What can hang from each mark
Z_546: Z_710 Z_768 Z_790
Z_101: Z_710 Z_768
Z_790: Z_816
Z_710: Z_101 Z_546
Z_846: Z_308 Z_546
Z_913: Z_308
Z_768: Z_529 Z_546

Known rows, with every way that one mark hangs from another
Z_790[Z_816]: [-0.75  0.67  1.66 -0.72  0.10 -2.67  1.18 -4.94 -1.78  0.68 -0.05 -2.69
  2.54  2.86 -0.62 -0.58  2.71 -0.63  0.29  1.28  4.86 -0.07 -1.95]
Z_768[Z_529 Z_546[Z_710 Z_790]]: [-1.49  3.93 -1.77  0.39 -0.33 -0.76  0.07 -3.64 -1.16  2.32  1.58  0.15
  1.81  0.55 -0.53 -1.39  2.19  1.60  0.01  1.07  1.64 -0.35 -0.63]
Z_710[Z_101[Z_768[Z_529]] Z_546[Z_790]]: [ 0.70  1.75  1.95  0.61  1.74  2.10  2.30 -0.81 -1.21 -2.98  1.09 -1.79
  0.84 -1.11  0.13 -1.23  1.86 -2.15  0.15  4.15 -0.04  1.44  1.58]
Z_546[Z_768 Z_790[Z_816]]: [-5.49 -0.84  1.17 -0.01 -0.73 -4.35  1.01 -3.42  2.14 -1.86  0.62 -0.87
  1.03 -0.13 -0.07 -1.64  2.63 -2.30 -0.63  1.16  6.59 -2.61 -1.95]
Z_768[Z_529 Z_546]: [ 1.67  5.34 -1.09  0.46 -0.68 -1.18  1.99 -4.42 -2.22  3.42  1.27 -0.78
  3.12  2.22 -0.96 -0.78 -0.47 -0.09 -0.11  2.46  0.77  3.15 -0.98]
Z_710[Z_101 Z_546[Z_790[Z_816]]]: [-0.85  0.55  3.56 -0.12  1.97 -0.06  1.08  0.66 -0.67 -1.25 -0.13 -2.42
  0.20 -0.94 -0.34 -1.13  4.99 -2.14  1.35  3.46  3.05 -0.61  2.17]
Z_710[Z_546[Z_768]]: [ 0.11  0.97  2.44  0.64  0.52  2.10  3.25  0.07 -1.10  1.38  0.60 -2.97
  2.38  0.55 -0.36 -1.08  3.71 -2.15 -0.65  3.14  0.84  3.20 -0.13]
Z_546[Z_710 Z_790]: [-5.45 -1.13 -0.03  1.70  0.52  4.15  0.36 -1.98 -0.63  2.56  1.00 -1.26
  1.34  1.20  0.66 -2.35  6.68  2.48 -0.21 -1.85  4.57 -1.18 -1.68]
Z_101[Z_710 Z_768[Z_529 Z_546]]: [-0.51  3.52  1.15  0.41  0.03  2.38  3.97 -5.28 -2.52 -1.55  2.04 -0.52
  3.43  1.63  0.75 -0.21 -2.86  0.29 -1.15  7.69 -4.02  4.33 -2.05]
Z_710[Z_101 Z_546[Z_768[Z_529] Z_790]]: [ 1.25  1.45  2.70  0.59  1.12  1.28  1.62  2.42 -0.09 -1.34  0.60 -1.72
  0.73 -1.51  0.02 -1.83  3.18 -2.37  0.08  2.59  2.40  0.53  2.31]
Z_768[Z_529 Z_546[Z_710[Z_101]]]: [ 2.99  4.63 -0.47 -0.06  0.11  1.77  1.38 -1.35 -3.84  3.28  1.09 -0.46
  2.67  1.09 -0.42 -1.65  1.69  2.25 -0.06  0.14  0.74  2.71  0.85]
Z_546[Z_768 Z_790]: [-5.69 -0.68  0.60  1.84 -0.81 -0.35  2.26 -2.03  1.84  0.51  1.01 -0.83
  1.35  0.19  0.29 -2.25  2.88 -1.85 -1.10  0.31  5.50 -0.12 -2.07]
Z_546[Z_710]: [-0.82 -0.13  0.70  1.23  0.59  6.77  1.76 -1.19 -3.58  4.47  0.64 -2.32
  2.88  2.85  0.53 -2.16  5.82  3.41 -0.67 -2.61  2.90  2.32 -1.38]
Z_710[Z_546[Z_768[Z_529] Z_790[Z_816]]]: [-1.17  1.32  1.50 -0.60  0.29 -3.38  0.40 -2.02  1.04 -2.15  0.88 -2.04
  1.24 -0.72 -0.58 -0.62  2.96 -2.84 -0.20  4.19  2.36 -1.54 -0.26]
Z_101[Z_768[Z_529 Z_546]]: [ 0.15  3.88 -1.07  0.55 -0.34  0.38  4.10 -6.74 -2.50 -0.51  1.89 -0.74
  3.11  1.46 -0.38 -0.67 -2.27 -0.74 -1.24  3.34 -1.32  4.33 -1.89]
Z_710[Z_101[Z_768[Z_529]]]: [ 3.17  2.07  1.33  1.19  0.72  4.55  3.71 -2.05 -3.49 -0.05  0.88 -1.65
  2.71  1.72  0.47 -1.86 -0.17 -0.14 -0.66  0.34  1.73  4.15  0.13]
Z_846[Z_308 Z_546]: [ 1.74  0.84  1.59 -0.05  0.26  2.17  4.25 -3.21 -1.24  2.31  1.24 -1.61
  3.79  4.46 -1.54 -0.50  1.09 -1.09 -0.60 -1.27  1.63 -0.45 -4.95]
Z_846[Z_308 Z_546[Z_710]]: [ 1.95  0.16  1.46 -0.64  0.61  4.28  3.44 -1.90 -2.33  2.47  1.31 -1.42
  3.64  4.12 -1.12 -1.06  3.13  1.20 -0.90 -3.19  1.15 -1.25 -4.46]
Z_768[Z_546[Z_710 Z_790]]: [-5.89  1.52 -0.08  0.76  0.25  1.01  1.93 -2.63 -1.07  3.37  0.93 -0.28
  1.21  0.07 -0.35 -1.77  4.71  1.27  0.27  0.67  2.31  0.99 -0.55]
Z_846[Z_546[Z_790]]: [-2.74  0.46  0.73  0.39  0.37  0.30  1.77 -1.76  0.07  1.96  0.78 -0.63
  2.32  2.05 -0.77 -0.30  2.87  1.54  0.25  1.52  5.77 -2.88 -2.48]
Z_913[Z_308]: [ 0.27  0.20  1.52  2.06  0.13  4.10  3.87 -1.83  0.67  3.20  1.40 -3.41
  3.05  4.92 -0.04 -1.14 -1.70 -1.39 -0.30  0.05  0.75  7.99 -3.59]
Z_768[Z_529 Z_546[Z_710 Z_790[Z_816]]]: [-1.52  3.84 -1.32 -0.92 -0.31 -3.54 -0.71 -4.56 -1.05  0.43  1.29  0.14
  1.55  0.49 -0.70 -1.07  2.15  1.25  0.35  1.65  2.34 -1.84 -0.62]
Z_546[Z_710[Z_101] Z_768 Z_790[Z_816]]: [-3.60 -1.82  2.22 -0.78  0.42 -0.39 -0.25  0.79 -0.07 -2.30  0.29 -0.33
  0.30 -1.44  0.79 -2.91  5.75  1.14 -0.63 -2.39  6.63 -3.21  0.67]

Rows
[ 2.01  0.66  1.01  0.71  1.02  7.05  2.16 -0.49 -4.58  1.58  0.87 -1.60
  2.67  1.55  0.93 -2.42  3.71  3.27 -0.92 -2.48  1.67  3.10  0.25]
Z_546[Z_710[Z_101[Z_768[Z_529]]]]
[-4.00  0.20  3.04  1.02  1.24  3.91  3.78 -3.56 -0.83 -3.10  1.69 -1.92
  2.15  0.59  1.10 -0.15  1.02 -1.02 -0.72  8.42 -3.50  2.63 -1.85]
Z_101[Z_710[Z_546[Z_790]] Z_768]
[ 2.34  2.99  1.19  0.66  0.64  3.15  3.99 -2.34 -3.39  0.09  0.90 -0.95
  2.38  0.81  0.14 -1.74 -0.51 -0.38 -0.42  1.47  0.76  4.34  0.68]
Z_710[Z_101[Z_768[Z_529 Z_546]]]
[-3.22  0.53  1.97  0.06  1.12 -1.62  0.75 -2.80  0.34 -0.43  0.51 -2.75
  0.85  0.18 -0.74 -0.34  4.94 -2.25  0.88  4.45  2.45 -1.28 -0.41]
Z_710[Z_546[Z_790[Z_816]]]
[-2.79  1.72 -0.02  0.43  0.38  3.21  4.62 -5.29 -3.19  0.40  1.46 -0.88
  2.61  0.89  0.05 -1.29  1.01  0.55 -1.19  1.98 -1.07  4.79 -1.57]
Z_101[Z_768[Z_546[Z_710]]]
[ 0.91 -0.69  2.38  0.51  0.37  6.56  2.49  3.06 -3.32  2.34  0.32 -1.36
  2.32  0.36  1.01 -3.31  4.95  2.35 -1.60 -3.81  3.90  2.91  0.88]
Z_546[Z_710[Z_101] Z_768]
[-5.43 -1.33  0.48 -0.22  0.63 -0.36 -1.00 -3.23 -0.45  0.07  0.55 -1.28
  0.96  0.82  0.32 -1.76  6.46  2.02  0.26 -1.33  5.66 -3.66 -1.54]
Z_546[Z_710 Z_790[Z_816]]
[-2.84  3.06  0.81  0.61 -0.03  1.05  3.31 -5.67 -1.04 -2.63  2.22  0.04
  2.56  0.70  0.80 -0.28 -2.42 -0.19 -0.94  7.99 -3.30  2.65 -2.26]
Z_101[Z_710 Z_768[Z_529 Z_546[Z_790]]]
[-3.95 -1.31  1.51 -0.58  1.28  0.91  0.10 -2.27 -1.33 -2.52  0.54 -0.73
  0.41 -0.42  0.65 -2.22  5.41  1.77  0.05 -1.20  4.76 -2.96 -0.02]
Z_546[Z_710[Z_101[Z_768]] Z_790[Z_816]]
[-0.72  0.04  0.46  0.83 -0.04  2.79 -0.03  1.61 -0.31 -0.59  1.15 -0.03
  1.13 -0.81  1.10 -3.25  4.12  1.70 -1.28 -3.03  5.02 -1.63  0.50]
Z_546[Z_710[Z_101] Z_768[Z_529] Z_790]
[-3.19  0.29  3.87  0.51  1.13  1.89  1.39 -1.37 -0.39 -0.11  0.65 -2.48
  1.84  1.36  0.60 -0.15  3.62 -0.53  0.56  7.32 -0.08  0.33 -1.26]
Z_101[Z_710[Z_546[Z_790[Z_816]]]]
[-1.56  4.50 -1.26 -0.46 -0.67 -5.96  0.18 -5.94  0.02  0.30  1.28 -0.03
  1.65  0.73 -1.09 -0.52  0.14 -1.07  0.52  3.49  2.82 -1.10 -1.17]
Z_768[Z_529 Z_546[Z_790[Z_816]]]
[ 0.56  2.13  1.41  1.10  0.12  4.32  3.36 -5.12 -2.53 -1.97  1.99 -1.41
  3.96  2.68  1.38 -0.40 -2.33  0.51 -1.56  5.96 -2.73  3.88 -2.96]
Z_101[Z_710 Z_768[Z_529]]
[ 0.61  2.68  0.88  0.84  0.61  2.26  3.35 -2.52 -2.43 -0.66  1.05 -0.61
  1.82  0.26  0.12 -1.81 -0.27 -0.63 -0.26  1.72  1.38  3.34  0.60]
Z_710[Z_101[Z_768[Z_529 Z_546[Z_790]]]]
[-1.36 -0.55  0.95 -0.26  0.60  2.43  2.44 -2.37 -0.13  1.20  1.54 -0.68
  2.57  3.00 -1.06 -1.17  3.84  0.69 -0.52 -2.90  2.53 -3.39 -4.57]
Z_846[Z_308 Z_546[Z_710 Z_790]]
[-1.81  0.91  3.29  1.02  0.52  2.91  1.69  0.02  0.03 -0.20  1.15 -1.95
  2.36  0.59  0.90 -0.59  2.31 -0.72 -0.32  6.80 -0.62  1.10 -1.10]
Z_101[Z_710[Z_546[Z_768[Z_529] Z_790]]]
[-1.21  1.42  1.05  0.75  0.25 -0.34  1.26 -1.21  0.77 -0.60  1.18 -2.01
  1.50 -0.62 -0.25 -1.01  3.01 -2.52 -0.51  3.65  1.80  0.23 -0.37]
Z_710[Z_546[Z_768[Z_529] Z_790]]
[-1.72  0.74  3.47  0.88  1.27  5.33  4.39 -3.17 -2.23 -2.19  1.52 -2.36
  2.95  1.20  1.05 -0.07  0.59 -0.79 -0.97  8.18 -4.33  4.45 -1.70]
Z_101[Z_710[Z_546] Z_768]
[-1.37  0.58  2.82  0.86  2.06  3.08  3.25 -0.42 -1.05 -2.47  0.75 -1.96
  0.51 -1.48  0.21 -1.40  3.30 -2.34  0.32  3.91  0.36  1.95  1.69]
Z_710[Z_101[Z_768] Z_546[Z_790]]
[-1.65  4.58 -1.68  0.78 -0.73 -2.90  0.91 -4.86 -0.13  2.13  1.54 -0.05
  1.88  0.97 -0.84 -0.89  0.14 -0.64  0.35  3.05  2.07  0.72 -1.21]
Z_768[Z_529 Z_546[Z_790]]
[-3.22  0.41  3.63  1.44  1.08  4.10  2.20 -0.48 -0.45  1.13  0.87 -2.42
  2.06  1.45  0.90 -0.44  3.62 -0.35  0.43  7.03 -0.60  1.69 -1.32]
Z_101[Z_710[Z_546[Z_790]]]
[ 4.51  2.23  3.23  0.14  1.10  3.22  2.61  2.91 -2.38  0.28  0.36 -2.44
  1.96 -0.51 -0.06 -1.67  2.60 -1.87 -0.28  2.24  1.09  2.91  2.59]
Z_710[Z_101 Z_546[Z_768[Z_529]]]
[ 2.90  0.12  2.07 -0.85  1.11  5.02  4.10 -1.23 -2.91  0.81  1.26 -1.03
  3.31  3.21 -0.79 -1.34  2.41  1.08 -1.00 -3.15  0.50 -0.34 -3.27]
Z_846[Z_308 Z_546[Z_710[Z_101[Z_768]]]]
[ 3.98  1.01  1.18  0.18 -0.03  5.29  1.29  2.31 -3.38  1.54  0.79 -1.05
  2.77  0.68  0.88 -3.09  3.20  2.56 -1.74 -3.59  3.32  1.98  0.77]
Z_546[Z_710[Z_101] Z_768[Z_529]]
[-5.41 -1.58  0.42  1.09 -0.26  3.09  0.99 -0.16  0.55  0.75  1.09 -0.56
  1.28 -0.40  0.91 -2.95  5.73  1.48 -1.42 -2.49  5.17 -0.92 -1.26]
Z_546[Z_710 Z_768 Z_790]
[-1.66  0.17  1.14  0.28  0.22  0.18  3.33 -3.87  0.85  0.93  1.44 -0.89
  2.65  3.37 -1.41 -0.66  1.66 -1.69 -0.31 -0.84  2.75 -2.97 -5.18]
Z_846[Z_308 Z_546[Z_790]]
[-5.90  2.08  0.39  0.08 -0.09 -4.17  1.83 -4.79  0.20  1.32  0.59 -0.59
  1.08  0.34 -1.05 -0.87  2.68 -1.33  0.85  3.35  3.29 -0.03 -1.03]
Z_768[Z_546[Z_790[Z_816]]]
[-2.63 -0.35  0.27  1.17  1.01  4.62  0.83 -1.28 -1.51 -0.36  1.17 -0.61
  1.01 -0.05  1.05 -2.68  4.55  2.40 -0.46 -1.90  3.43 -0.67 -0.05]
Z_546[Z_710[Z_101[Z_768[Z_529]]] Z_790]
[ 1.66  4.66 -1.27  0.01 -0.35  1.23  1.18 -3.12 -3.25  3.57  1.36 -0.57
  3.00  1.72 -0.64 -1.29  1.63  2.16 -0.27  0.64  0.52  2.81 -0.46]
Z_768[Z_529 Z_546[Z_710]]
[-1.03  0.60  4.17  0.93  0.73  4.57  3.04  0.72 -1.37  1.16  0.77 -2.60
  2.86  1.36  0.82 -0.62  2.79 -0.49 -0.48  6.26 -1.08  3.45 -0.92]
Z_101[Z_710[Z_546[Z_768]]]
[ 3.98  2.47  2.54  0.27  1.75  3.99  3.38 -0.31 -3.21 -1.57  0.83 -2.53
  2.03 -0.11  0.01 -1.11  1.30 -1.61 -0.17  3.56 -1.14  3.85  1.85]
Z_710[Z_101[Z_768[Z_529]] Z_546]
[ 0.61 -0.18  1.67  0.83  1.25  7.63  2.75 -0.11 -4.53  1.83  0.62 -1.77
  2.43  1.52  0.96 -2.53  4.59  3.12 -0.81 -2.55  1.92  3.33  0.20]
Z_546[Z_710[Z_101[Z_768]]]
[-1.36  1.44  1.99  0.19  0.92  0.96  3.63 -2.81 -2.22 -1.33  0.50 -0.86
  1.35 -0.03 -0.08 -1.64  0.99 -1.04  0.03  1.99  2.12  2.69  0.70]
Z_710[Z_101[Z_768[Z_546[Z_790[Z_816]]]]]
[-0.91  0.70  3.16  1.17  1.91  2.88  1.99  1.62 -0.96  0.52  0.17 -2.48
  0.47 -0.67 -0.03 -1.55  5.07 -1.69  1.09  2.96  2.22  1.18  2.16]
Z_710[Z_101 Z_546[Z_790]]
